What can hang from each mark
z_244: z_661
z_597: z_697
z_697: z_597
z_659: z_996 z_998
z_361: z_597 z_996
z_996: z_373 z_659 z_661 z_697
z_478: z_373
z_373: z_478 z_996
z_140: z_478 z_998
z_998: z_659

Each row was made from one small tree. Brackets hold a mark, then the marks that hang from it, in the order of their numbers. Every link used is in the known rows. Write each row's tree.
Known rows
[z_361 z_597 [z_996 z_373 z_661 z_697]]: [ 3.07  4.51 -0.01 -0.94  0.24  0.92  0.14 -4.10 -1.37 -1.24  1.88 -2.49
  1.78 -1.13 -1.00  0.10 -0.64 -1.53 -0.11  0.76  4.52  2.33  2.00]
[z_361 [z_996 [z_373 z_478] z_661 z_697]]: [ 1.09  3.80 -0.37 -0.51 -0.74  0.71  0.95 -3.92 -0.40 -1.13  2.71 -0.43
  3.01 -0.77 -1.82 -0.25 -0.69 -1.05  0.71 -0.86  2.10  1.81  1.33]
[z_998 [z_659 z_996]]: [ 3.46  1.21  0.88 -0.96  0.37  1.90 -1.49 -1.03  1.54  2.03  0.78  1.38
  2.34  2.19 -2.40 -0.19 -1.45  1.22  0.72  0.22  0.50  0.65  1.15]
[z_361 [z_597 z_697] [z_996 [z_659 z_998] z_661]]: [ 4.66  6.51  0.79  0.25  0.81  0.81 -1.31 -2.57 -0.83 -1.50  1.48 -3.55
  1.93 -1.09 -0.87  2.03 -1.64 -2.00 -0.03  1.60  2.72  4.70  0.68]
[z_998 [z_659 [z_996 z_373 z_661 [z_697 z_597]]]]: [ 1.63  4.85  3.45 -3.06  2.44  0.64 -2.90 -3.88 -0.11  1.00  2.54  0.44
  3.11  1.23 -2.12 -0.41 -0.90 -0.06  0.38  0.83  2.15  1.34  0.49]
[z_478 [z_373 [z_996 [z_659 z_998] z_661 [z_697 z_597]]]]: [-0.15  6.95  2.55 -1.91  2.36  0.00 -1.58 -1.37  0.40  1.66  4.36  1.50
  2.84  1.00 -2.34  0.81 -2.70 -0.93  0.87 -0.93 -2.42  1.24 -0.67]
[z_998 [z_659 [z_996 [z_373 z_478] z_661 [z_697 z_597]]]]: [ 0.98  5.42  2.59 -2.98  1.49  0.66 -2.57 -3.50  0.30  1.05  3.01  1.16
  2.97  1.14 -2.24  0.31 -0.73  0.06  0.59 -0.16  0.82  1.70  0.29]
[z_373 z_478 z_996]: [ 1.26  2.27 -1.31  0.62 -1.25  1.34  0.97  0.14  1.36  2.45  1.87  2.89
  1.59  0.50 -2.40 -0.20 -1.95  0.70  1.29 -1.82 -2.23 -1.65  0.67]
[z_361 z_597 [z_996 [z_659 z_998] z_697]]: [ 4.39  6.29 -0.56  0.38  1.04  0.47 -0.31 -3.63 -0.81 -1.51  2.10 -2.73
  0.99  1.15 -1.14  2.52 -0.80 -1.55 -0.30  1.17  1.98  3.68  2.05]
[z_659 [z_996 z_373] z_998]: [ 3.30  1.10 -0.76 -0.95  1.59  0.97 -0.62 -5.49 -0.38  1.71  0.81  2.63
  2.88  2.99 -2.70  0.86 -2.92 -0.02  0.96 -2.30 -0.51 -0.01  0.91]
[z_244 z_661]: [ 2.64  0.59 -2.22  0.87 -0.75  0.20  0.17  0.03  1.28 -0.06  0.64  0.35
  3.69 -0.99 -2.01 -0.02 -2.40  0.42 -0.11 -1.32  0.05 -1.74 -1.25]
[z_478 [z_373 [z_996 [z_659 z_998] z_661 z_697]]]: [ 0.22  5.45  1.66 -1.90  1.36  0.67 -0.49 -1.37  1.20  1.62  3.85  1.71
  3.62  1.61 -2.67  0.53 -3.15 -1.15  1.15 -1.19 -2.64  1.57  0.26]
[z_478 [z_373 z_996]]: [ 0.62  1.24 -0.22 -0.02 -0.17  1.29  0.81  0.96  1.53  3.62  2.07  3.34
  1.79  0.74 -2.52 -0.04 -2.36  1.03  1.38 -2.57 -2.38 -1.92  0.60]
[z_996 z_659 z_697]: [ 1.47  3.83  0.23 -0.18  2.11 -0.48 -0.03 -2.12 -0.10 -0.20  2.41 -1.54
  3.31  1.04 -1.59  0.45  0.18 -1.14  0.31  0.43 -0.21  1.06  0.42]
[z_140 [z_478 [z_373 [z_996 z_697]]] [z_998 z_659]]: [-0.93  5.34  2.47 -1.13 -1.62  1.39 -0.45  1.08  4.84  3.76  3.41  4.89
 -0.17  0.69 -3.16  2.48 -1.96  5.20  2.26 -2.18 -5.15  0.13  1.38]
[z_361 z_597 [z_996 [z_659 z_998] z_661 z_697]]: [ 4.24  6.84  0.21 -0.62  0.67  0.89 -1.07 -3.48 -0.80 -2.33  2.34 -3.48
  2.08  0.28 -1.14  1.36 -1.59 -2.20 -0.21  1.96  2.65  5.05  1.40]
[z_659 [z_996 z_373 z_661] z_998]: [ 3.21  1.58  0.09 -1.93  1.20  1.47 -1.41 -5.36 -0.35  0.89  1.12  1.85
  4.04  2.05 -2.75 -0.24 -3.75 -0.67  1.00 -1.45  0.13  1.31  0.27]
[z_361 [z_996 [z_659 z_998]]]: [ 3.64  2.94 -0.59  2.01  0.48  0.64  0.49 -3.10  0.00 -0.47  1.16 -0.55
  3.00  0.70 -1.57  1.07 -1.81 -0.52  0.72 -0.18  0.55  2.63  1.31]
[z_373 z_478 [z_996 z_659 z_661]]: [ 0.63  4.36  0.20  0.24 -0.28  1.07  0.39 -0.21  1.42  1.44  2.50  1.09
  4.25 -0.19 -2.00 -0.88 -2.50 -1.30  1.44 -0.28 -2.01  1.54  0.73]
[z_998 z_659]: [ 2.70  0.70  0.74  0.11 -0.21  1.08 -0.95 -0.81  1.18  1.63  0.26  1.20
  2.93 -0.11 -1.86  0.30 -0.93  2.25  0.87 -0.79  0.08  0.07 -0.30]
[z_996 z_697]: [ 2.07  2.15 -0.57 -0.84  0.62  0.26 -0.22 -1.65 -0.25  0.00  1.94 -0.41
  1.53  0.81 -2.05 -0.10 -0.11  0.35  0.25 -0.28  0.37 -0.96 -0.37]
[z_373 z_478 [z_996 z_659 z_697]]: [ 0.28  5.71  0.04 -0.09  0.69  0.23  0.93 -1.09  1.18  1.35  3.64  1.00
  2.48  1.57 -2.16  0.42 -0.94 -1.34  0.87 -0.37 -2.18  0.36  1.59]
[z_140 z_998]: [ 2.44  1.06 -0.36  0.67 -1.21  0.81 -0.16 -0.88  1.68  1.25  0.23  1.49
  1.47 -0.40 -1.62  1.03 -1.35  3.21  1.22 -1.21 -1.45 -0.69 -0.08]

Which tree is each row?
[ 0.07  5.13  2.29 -2.84 -1.56  2.09 -2.03  0.57  4.65  2.32  3.48  3.28
  0.61  1.34 -3.43  1.84 -2.24  4.25  2.05 -1.19 -4.03  2.65  1.06]	[z_140 [z_478 z_373] [z_998 [z_659 [z_996 z_661 z_697]]]]
[ 1.27  5.13  1.50 -0.77  1.72  0.07 -0.92 -1.03 -0.38  1.48  3.11  0.85
  0.24  0.74 -2.10 -0.64 -0.92  0.03  0.25  0.69  0.34 -2.42  0.01]	[z_373 [z_996 [z_697 z_597]]]
[ 1.45  4.93  1.66 -0.63  1.31 -0.12 -0.61 -4.28 -1.71 -1.14  2.79 -1.42
  2.30 -1.39 -1.33 -0.68 -0.35 -0.92  0.17  0.60  3.84  0.99  0.47]	[z_361 [z_996 z_373 z_661 [z_697 z_597]]]
[ 0.16  2.65 -1.26 -0.79  0.51 -0.42  1.00 -4.08 -0.40  0.71  2.29  1.34
  2.84  0.29 -2.01  1.18  0.23  0.12  0.83 -3.03 -0.87 -0.90  0.25]	[z_996 [z_373 z_478] z_697]
[ 1.75  4.31  2.65 -2.13  2.77  0.23 -2.20 -4.02 -0.12  1.77  2.32  1.16
  2.11  1.95 -2.04  0.59 -0.17  0.46  0.33  0.04  1.49  0.11  1.00]	[z_998 [z_659 [z_996 z_373 [z_697 z_597]]]]
[ 0.02  6.42  1.81 -1.01  2.61 -0.42 -0.88 -1.52  0.43  2.40  4.07  2.19
  1.85  1.81 -2.37  1.77 -1.97 -0.34  0.82 -1.70 -3.07  0.01 -0.07]	[z_478 [z_373 [z_996 [z_659 z_998] [z_697 z_597]]]]
[ 1.75  2.07  1.07 -1.74 -0.03  1.73 -1.26 -2.90  1.36  1.86  1.37  2.13
  4.37  1.04 -2.34 -0.25 -1.94  0.44  1.28 -1.21  0.08  1.94  1.06]	[z_998 [z_659 [z_996 [z_373 z_478] z_661]]]
[ 2.44  5.20  1.22 -0.67  0.37  0.60 -1.36 -1.68 -1.08 -1.67  2.94 -2.32
  0.99 -1.06 -1.57 -1.01 -0.57 -0.57 -0.08  1.93  3.49  1.33 -0.23]	[z_361 [z_996 z_661 [z_697 z_597]]]
[ 0.68  4.86  0.18 -1.68 -1.01  1.34 -0.07 -0.43  1.08  0.67  3.45  1.19
  1.92  0.46 -2.68 -1.08 -1.95 -0.67  0.89 -0.13 -1.04 -0.15  0.21]	[z_373 z_478 [z_996 z_661 z_697]]
[ 1.01  5.51  2.14 -1.17  1.64  0.59 -0.27 -1.39  0.59  0.45  3.30 -0.75
  3.72  0.77 -2.01 -1.65 -1.88 -2.20  0.58  1.82  0.33  1.18  1.09]	[z_373 [z_996 z_659 z_661 z_697]]
[ 2.76  6.68  0.99  0.61  2.08 -0.53 -1.02 -3.82 -1.15 -1.34  3.05 -1.69
  1.48  0.85 -1.45  1.68 -0.52 -0.99 -0.07  0.91  1.36  2.40  0.50]	[z_361 [z_996 [z_659 z_998] [z_697 z_597]]]
[ 1.69  1.53 -0.88 -1.47  0.07  1.50 -0.23 -3.11  0.33  1.27  1.66  1.59
  3.87  1.05 -2.38 -0.81 -2.16 -0.84  1.22 -1.60 -0.08  1.00  0.86]	[z_659 [z_996 [z_373 z_478] z_661]]
[ 0.04  3.13  1.21 -0.34  0.76  1.10  0.27  0.68  1.61  2.74  2.66  1.73
  4.17  0.18 -2.12 -0.68 -2.89 -0.76  1.53 -1.23 -2.21  0.93  0.60]	[z_478 [z_373 [z_996 z_659 z_661]]]
[ 2.34  5.32  1.67 -3.26  2.83  0.28 -2.89 -6.06 -1.57 -0.02  2.94  0.76
  2.53  2.25 -2.61  0.29 -2.43 -1.13  0.29 -0.33  0.97  1.04 -0.52]	[z_659 [z_996 z_373 z_661 [z_697 z_597]] z_998]
[ 0.22  7.03  1.34  0.00  1.61 -0.78 -0.06 -4.35 -1.12 -1.22  3.69 -1.68
  3.73 -1.19 -0.98  0.56  0.04 -2.11  0.55  0.14  1.97  3.24  0.99]	[z_361 [z_996 [z_373 z_478] z_659 z_661 [z_697 z_597]]]
[ 0.72  3.78 -0.57  1.27  0.02  0.61  1.18 -0.35  1.45  2.29  2.27  1.87
  3.09  0.69 -1.95  0.24 -1.72 -0.69  1.37 -1.17 -2.67  0.13  1.36]	[z_373 z_478 [z_996 z_659]]
[ 0.78  3.40 -0.25 -0.08  0.91 -0.20 -0.06 -5.37 -0.16  0.30  1.51  1.31
  6.53 -0.42 -1.71  1.50 -2.60 -1.00  1.56 -3.03 -2.29  3.10 -0.62]	[z_996 [z_373 z_478] [z_659 z_998] z_661]
[-0.14  2.07 -0.76  0.44 -2.20  1.06  0.30  1.27  3.60  2.88  1.84  3.89
  0.25 -0.73 -2.67  2.60 -1.91  5.24  2.42 -3.75 -5.65 -0.19 -0.19]	[z_140 [z_478 z_373] z_998]
[-0.21  7.56  1.52 -1.62  2.77 -1.52 -1.74 -6.11 -1.45 -0.65  3.62  0.12
  4.93 -0.22 -1.59  2.08 -1.03 -1.51  0.71 -1.72 -1.39  2.78 -1.55]	[z_996 [z_373 z_478] [z_659 z_998] z_661 [z_697 z_597]]
[-0.70  6.53  2.64 -1.58  2.25 -0.05 -1.01  0.00  0.58  1.95  4.34  0.72
  2.77  0.30 -2.02 -0.11 -1.73 -1.16  0.87 -0.19 -1.52  0.70 -0.13]	[z_478 [z_373 [z_996 z_659 z_661 [z_697 z_597]]]]
[ 2.25  4.50  0.18 -0.54  2.11 -0.49 -0.69 -3.83 -0.34 -0.55  2.35 -0.63
  3.30  1.96 -1.97  1.71 -1.06 -0.82  0.35 -0.44 -1.24  1.68 -0.31]	[z_996 [z_659 z_998] z_697]
[-0.64  4.22  2.64 -0.85 -2.46  2.10 -0.86  1.78  5.07  3.84  2.55  4.98
  1.32 -0.76 -2.97  1.43 -3.34  5.26  2.69 -2.16 -5.01  1.16  0.76]	[z_140 [z_478 [z_373 [z_996 z_661]]] [z_998 z_659]]
